Known rows, with every way that one mark hangs from another:
J654(J321(J261(J361))): [-14.5   9.1 -17.6  12.9   5.3 -48.1 -25.1  -7.1  -9.3   6.4  -8.0  -4.3
 -14.1   0.7 -36.5   2.0  -9.3 -43.6  31.4   1.2 -19.8  -3.4  19.1]
J486(J261(J361)): [ -6.2   3.8 -17.7   0.7   6.3 -20.7 -12.0  -4.4 -10.9  -3.7  -0.2   7.2
  -6.8 -12.5 -21.0   8.8  -1.6 -41.6  27.1  17.8  -4.2   4.7  19.6]
J381(J261(J361(J133) J486) J654): [ -7.0  -8.1 -18.6  15.5  -2.6 -27.8  16.0  -0.9 -17.4  -1.3 -10.5  -5.8
 -29.4  -7.3  -4.0 -10.2 -23.8 -44.2  32.0   5.4  -9.5  -2.1   6.7]
J654(J321): [ -9.0   9.6 -22.3  13.0   4.1 -57.6  -9.9  -7.5  -9.8   1.7  -8.5  -3.0
 -23.3   0.3 -41.2   3.8 -10.1 -43.6  17.6   9.9 -25.8   6.4   4.6]
J486(J261): [  9.4   2.6 -18.3   5.9   3.6 -18.0 -11.8  -1.9  -6.2   2.5   1.3  10.7
 -13.9 -17.9 -22.5   2.7  -7.5 -32.4  21.3  20.4 -14.5   7.3   8.5]
J381(J261 J654(J321)): [  1.3  -4.6 -21.2  23.6 -12.7 -43.7  -7.0  -1.1 -12.5   4.1  -8.9  -2.4
 -39.8   2.5 -17.7 -10.2 -27.3 -44.8  28.2   7.7 -39.7 -10.2   5.2]
J381(J261(J486) J654(J321(J432))): [ -2.9  -9.9 -25.0  33.2 -10.3 -31.2   7.7  -3.3 -19.0   3.6 -15.8  -5.8
 -39.2  -6.6  -6.6 -12.6 -24.0 -39.1  34.1  -0.8 -32.2  -2.1  -5.6]
J381(J261(J486(J133(J992(J432))))): [-11.0  -7.8  -4.3  25.5   3.7 -24.2  -5.1 -16.9  -6.1   1.8 -15.9   2.1
 -19.5  -7.6 -14.2  -6.3 -15.7 -27.9  22.6   3.4 -15.4  23.4  -0.3]
J133(J992): [ -4.8 -18.7   0.1   0.0  15.7 -45.5   8.6  -8.4   5.9  -2.2 -18.0   1.6
 -21.9   4.1 -35.0  -5.5  -0.8 -32.5   8.7  21.6 -10.0   6.8   7.4]
J361(J133 J261): [  3.3  -6.6 -13.1   5.9  11.6 -22.8   1.5  10.0  -0.2   5.5  -6.3 -11.5
 -32.0  -7.7 -25.7 -10.4 -15.3 -19.8  24.1  28.4   1.9   8.5  -8.7]
J486(J133 J261): [ -0.2  -2.4 -10.7   8.8   8.7 -21.0 -15.9 -15.1  -2.8  -1.5  -3.8   6.4
  -6.6 -10.4 -30.7   4.7 -18.1 -29.7  20.1  21.8 -27.0   8.9  17.1]
J654(J321(J261 J432 J992)): [-11.3 -13.0 -14.1  17.7  12.4 -27.0  -8.0  -8.5  -5.8   2.4 -15.6  -8.7
  -9.9  -0.8 -18.2  -6.8 -19.3 -32.9  25.5  -1.6 -23.6  -0.2  13.1]
J992(J321(J261(J361 J486)) J432): [ -8.1  23.6  -9.5   3.7   6.2 -15.2 -26.1  -6.3  -8.7  10.5 -16.1   2.2
  -6.4 -13.4 -17.6  -1.0  -0.6 -38.2  36.1 -13.0   1.6  22.4   7.3]
J486(J133(J992(J321 J432)) J261): [ -5.2  -1.7   4.0  -5.4  11.5 -17.3 -15.2 -21.7  -4.5  -7.4 -15.4   3.8
 -13.5  -9.8 -27.4  11.5  -9.1 -27.0  20.0  17.0 -32.1  12.6  13.6]
J321(J261 J432): [ -0.9 -26.2 -19.8  25.5  18.9  -2.3 -15.1   1.8  11.6  15.8  -9.3  -2.1
  -8.3  -0.8 -20.1 -23.6 -15.1 -17.1  38.4   9.2  -7.3  -0.4  14.3]
J133(J992(J321)): [ -6.9  -7.9  -1.6  -5.5   9.4 -45.5   1.3  -9.9   9.6  -1.0 -14.3  -1.3
 -20.8  -3.0 -41.7  -6.5  -0.6 -36.2  16.5  13.5  -9.6  14.1   8.4]
J361(J133(J992(J321)) J261(J486)): [ -2.2  -5.4  -1.0  -1.1   9.0 -23.5  16.0   1.7  -3.9   0.7 -16.0 -14.6
 -35.9 -19.8 -24.4  -7.9  -5.8 -18.4  26.1  16.4   6.3  17.6 -18.0]
J133(J992(J321 J432)): [ -7.1  -2.1   2.5  -8.2  13.7 -35.5  -2.1 -11.0   0.9  -2.7 -23.0   0.6
 -23.4   0.2 -30.0   1.1   3.2 -32.8  14.3  11.1 -13.0  16.8   2.2]
J261(J361 J486(J133(J992(J321)))): [-32.0   0.2  -3.4   5.9  13.5 -46.0   9.9 -20.9  -8.9  -7.9 -22.0  -5.8
  -0.5  -5.5 -31.9   4.0   0.9 -47.6  23.8  -0.6   8.6  22.6  15.9]
J486(J261(J361(J133(J992(J432))))): [ -6.8   0.2 -11.1 -12.6  16.8 -13.3  -0.4  -6.9 -16.1 -11.7  -6.1   1.4
 -15.3 -12.3 -14.2  14.9  -3.1 -33.2  23.7  22.4  -9.2   2.3  14.9]
J261(J361 J486): [-21.5   5.9 -17.1  12.3  10.0 -41.8  10.9  -7.5 -14.3  -0.7 -14.4   0.0
  -1.8  -9.3 -22.5   1.3   3.6 -49.9  23.3   0.7  19.0  20.4   9.0]
J261(J361 J486(J133(J992(J432)))): [-30.9  -1.9  -0.3   6.9  18.7 -41.3  11.9 -20.7 -15.5  -8.5 -28.2  -3.6
  -2.0  -0.3 -22.9   7.8   2.7 -44.1  18.7   2.2   7.3  20.4  12.3]
J361(J133(J992) J261): [ -0.5 -17.3  -0.5  -2.5  16.0 -25.8  10.2   4.9   1.4  -0.5 -14.3 -13.2
 -37.4  -4.0 -26.0  -8.1  -9.2 -15.8  20.1  31.4  -1.2   4.6  -8.9]

Rows:
[-22.4  -3.7  -9.6  -4.0  21.6 -38.1  28.9 -10.7 -15.7 -11.0 -16.2 -10.0
 -11.7 -11.0 -21.4   5.5  -0.7 -39.5  20.8   8.6  14.9  15.0   7.1] -> J261(J361(J133(J992)) J486)
[-12.4 -14.8   5.2   4.4  22.1 -40.0  -2.1 -20.2   2.5  -4.7 -25.9  -0.8
 -13.8  12.3 -34.5   0.7 -10.5 -28.7   7.7  20.1 -23.5  12.4  11.8] -> J486(J133(J992(J432)))
[ -8.8  -7.5  -4.3  -1.2  21.2 -19.2 -13.9  -3.6  -0.7   5.5 -11.5  -3.8
  -8.9   0.6 -20.6  -4.8  -9.5 -28.9  30.6   9.1  -1.8  -4.5  23.0] -> J321(J261(J361(J133(J992(J432)))))
[-16.5 -11.4 -18.5  14.2  13.6 -38.7   6.6 -10.2 -10.2  -6.4 -17.7  -9.6
 -13.5   1.9 -22.6  -0.2 -15.9 -39.3  15.9   5.3 -22.7   8.3   6.7] -> J654(J321(J432 J992))
[ -3.7  -3.3 -21.6  14.3   7.0 -13.5 -21.9  -1.6  14.7  13.4  -2.8  -4.6
  -8.6 -11.1 -34.6 -20.5 -13.0 -28.6  42.7  -0.6  -6.8  13.5  13.3] -> J992(J321(J261 J432))
[ -2.6  -9.0  -9.2 -15.5  20.9 -34.9  17.1  -7.0   4.3  -7.7  -5.7 -11.2
 -27.3  -7.9 -38.1  -3.6 -15.5 -25.4  16.1  23.2 -12.2   9.7   4.6] -> J361(J133(J992(J321)))
[-18.9 -33.9  -5.8  13.3  24.6   0.2  -1.2  -5.4   4.8   1.2 -18.8  -7.1
  12.6   2.4   0.1 -17.6 -16.7 -31.8  30.8  -1.4   7.2  -0.5  30.3] -> J321(J261(J361) J432 J992)
[ -8.0 -12.2 -17.5  17.5  -5.8 -34.4  -3.2   0.2  -7.4   1.2  -9.1  -0.9
 -26.2   6.8 -11.2 -12.4 -20.4 -49.8  31.8  10.7 -15.5  -8.6  18.2] -> J381(J261(J361) J654)
[ -7.6  -7.5 -17.3  22.9  -8.5 -32.1   7.2  -1.5 -15.6   2.6 -13.4  -0.5
 -25.2  -4.0  -5.0 -12.1 -17.6 -49.3  32.3   1.2  -8.1  -0.6   8.6] -> J381(J261(J361 J486) J654)
[  2.7  22.4  -9.6   7.7   4.2 -13.2 -26.4  -4.3  -5.5  15.0 -15.1   4.7
 -11.5 -17.1 -18.4  -5.7  -5.1 -31.7  32.5 -11.1  -5.6  24.0  -0.3] -> J992(J321(J261(J486)) J432)
[ -0.3  -8.8   2.8   0.7  16.5 -17.2  18.3   2.6 -12.8  -0.3 -24.9 -11.4
 -38.3 -13.0 -10.9  -2.4  -3.3 -13.4  19.0  20.3   4.4  14.6 -23.1] -> J361(J133(J992(J432)) J261(J486))
[-15.8   6.7  -5.3   5.9  10.6 -37.1 -17.1 -11.1 -17.4  -0.2 -19.7  -4.0
  -6.0   2.2 -15.0   6.9 -12.1 -45.3  20.2  -6.4 -18.4   0.3  18.5] -> J654(J321(J261(J361) J992(J432)))
[ -4.9   2.6 -18.9  -7.0  12.1 -16.1  -3.0  -3.9 -12.9  -8.1   2.6   1.6
 -11.0 -15.5 -19.8  10.2  -8.1 -36.6  26.9  21.6  -6.1   3.0  18.2] -> J486(J261(J361(J133)))
[ -7.8 -19.0  -2.4   1.4  13.7 -27.0  -4.6  -8.6  14.2   2.7 -15.7  -4.6
 -18.2  -2.9 -34.3 -13.2  -2.9 -26.1  28.5   9.1 -10.4   7.5  11.5] -> J133(J992(J321(J261 J432)))
[-22.7 -10.1 -10.5 -12.5  25.0 -40.4  14.4  -7.8  -4.1 -12.6 -10.0 -10.2
 -13.6   4.8 -31.4   4.4  -5.2 -40.2  19.7  22.0   3.8   3.2  21.4] -> J261(J361(J133(J992)))
[ -3.7  -1.7  -6.1  28.0  -0.2 -30.6  -7.7   0.6  -2.9  13.1 -19.3  -1.1
 -18.5  -9.6 -24.7 -11.6  -4.3 -28.7  24.6  11.4   6.6  21.4 -10.7] -> J361(J261(J486(J133)))
[  5.3  -1.7 -13.6   6.4   1.0 -48.1   9.9   0.0 -18.3  -0.2 -23.2  -1.3
 -27.9   5.5 -14.8  -2.7 -20.0 -49.9  10.0   8.8 -30.9  -9.4   3.9] -> J381(J654(J321(J992(J432))))
[ -9.9  -7.4   6.8   1.7  18.8 -10.8 -14.4  -6.3  -6.5   3.4 -22.8   2.9
  10.6   1.4   3.6  -4.3 -12.0 -39.7  18.6  -5.2   4.4   3.3  26.9] -> J321(J261(J361) J992(J432))
[-19.5  -7.8   5.6  -6.9  19.3 -20.4 -10.0 -23.0 -11.7 -14.6 -19.8   2.4
  -7.2   0.1 -21.0  18.1  -3.6 -33.3  20.1  20.4 -21.9   4.6  24.3] -> J486(J133(J992(J432)) J261(J361))
[-10.4   7.2  -9.7   6.2   9.0 -46.6  -2.2 -11.0 -17.8  -5.1 -20.0  -2.5
 -15.1   1.3 -20.0   8.9 -12.8 -45.1   7.1   2.6 -25.1  11.0   4.0] -> J654(J321(J992(J432)))
[-20.2  -1.6 -15.5  24.4  -0.4 -29.3  -5.7  -9.7  -8.7   0.7  -6.5   0.7
 -12.1  -9.5 -14.5  -5.3  -9.5 -41.5  31.7  -0.4   3.5  20.2   9.9] -> J381(J261(J361 J486))
[ -0.5 -12.9   0.1   2.8  13.3 -23.7  20.6   3.0  -6.7   0.6 -18.8 -12.8
 -36.6 -15.5 -19.4  -7.6  -5.7 -15.8  20.5  21.9   6.8  12.7 -18.4] -> J361(J133(J992) J261(J486))
[-23.8   2.0 -10.5  -7.2  18.1 -38.2  25.6 -11.7 -14.0 -10.7 -14.2 -10.6
 -11.4 -14.5 -25.2   4.8  -0.8 -41.9  24.4   4.3  14.9  18.2   7.3] -> J261(J361(J133(J992(J321))) J486)
[ -1.8  -5.8   1.6  -8.5  14.8 -18.8   3.1   3.1  -2.0  -1.2 -18.1 -13.8
 -39.1  -6.7 -22.5  -3.9  -6.5 -16.4  24.2  24.0  -2.9  11.4 -12.6] -> J361(J133(J992(J321 J432)) J261)
[ -2.8 -35.7  -6.4  18.2  21.9   3.1  -1.1  -2.8   9.3   7.5 -17.5  -3.7
   5.8  -2.7  -1.5 -23.8 -22.5 -22.2  25.6   1.2  -3.0   2.3  19.1] -> J321(J261 J432 J992)
[-15.7  -7.8 -13.8  14.7  -8.1 -43.1  -0.4  -6.1 -18.1  -5.9 -14.1  -6.6
 -26.1   6.8  -7.4  -3.9 -25.0 -56.5  27.4   1.4 -27.2 -11.4  18.6] -> J381(J261(J361) J654(J321(J992)))
[-16.9 -30.7 -14.6   8.6  29.6  -2.9  -2.7  -3.0   6.4   2.2 -11.9 -12.5
  -8.3   3.1 -17.6 -14.8 -12.3 -19.4  41.7  11.6  -0.3  -7.3  23.9] -> J321(J261(J361(J133(J992))) J432)
[-20.0   4.2 -18.5   1.4  18.0 -35.6  23.0  -7.0 -16.8  -6.9 -10.6  -8.4
  -8.0 -13.7 -21.4   3.4  -5.4 -42.5  23.4   6.4  17.0  17.4   7.2] -> J261(J361(J133) J486)
[ -0.6 -13.3   2.7  -4.7  18.9 -19.2   8.1   3.8  -4.9  -1.5 -20.7 -11.8
 -39.6  -1.7 -17.6  -3.3  -6.3 -13.7  18.6  29.8  -3.1   6.5 -13.3] -> J361(J133(J992(J432)) J261)
[-11.1  -5.7   2.0  -2.7   9.3 -37.4  -4.1 -11.1   6.5   2.5 -16.0  -2.3
 -14.1  -7.8 -34.7  -7.6   1.6 -36.0  26.2   3.2  -1.8  10.7  13.4] -> J133(J992(J321(J261(J361 J486))))
[-26.6 -12.0 -13.9 -11.7  25.4 -33.1  14.0  -8.7  -1.5 -13.8  -9.8 -14.3
 -13.3   2.5 -31.7   2.2  -5.7 -38.6  26.8  18.0   4.0   6.4  20.6] -> J261(J361(J133(J992(J321(J432)))))
[ -5.2   5.6  -5.3   9.6   8.7 -35.2 -17.5  -9.2 -13.5   4.0 -18.8  -1.6
 -11.2  -1.5 -16.1   2.4 -15.9 -38.6  16.6  -4.2 -25.4   2.0  10.4] -> J654(J321(J261 J992(J432)))
[-14.3   1.6 -20.2  23.6 -12.4 -44.6   3.2  -5.8 -24.8  -0.8 -15.0  -5.1
 -31.6  -3.3  -9.4  -2.9 -18.2 -54.0  34.2  -4.2 -21.7  -4.3   6.2] -> J381(J261(J361 J486) J654(J321))
[-15.3 -18.4  -2.5  -1.1  15.5 -27.7  -4.2  -9.8  11.6  -0.1 -16.2  -6.4
 -14.9  -0.4 -33.9 -10.6   0.0 -31.0  31.1   7.8  -5.7   6.4  16.8] -> J133(J992(J321(J261(J361) J432)))
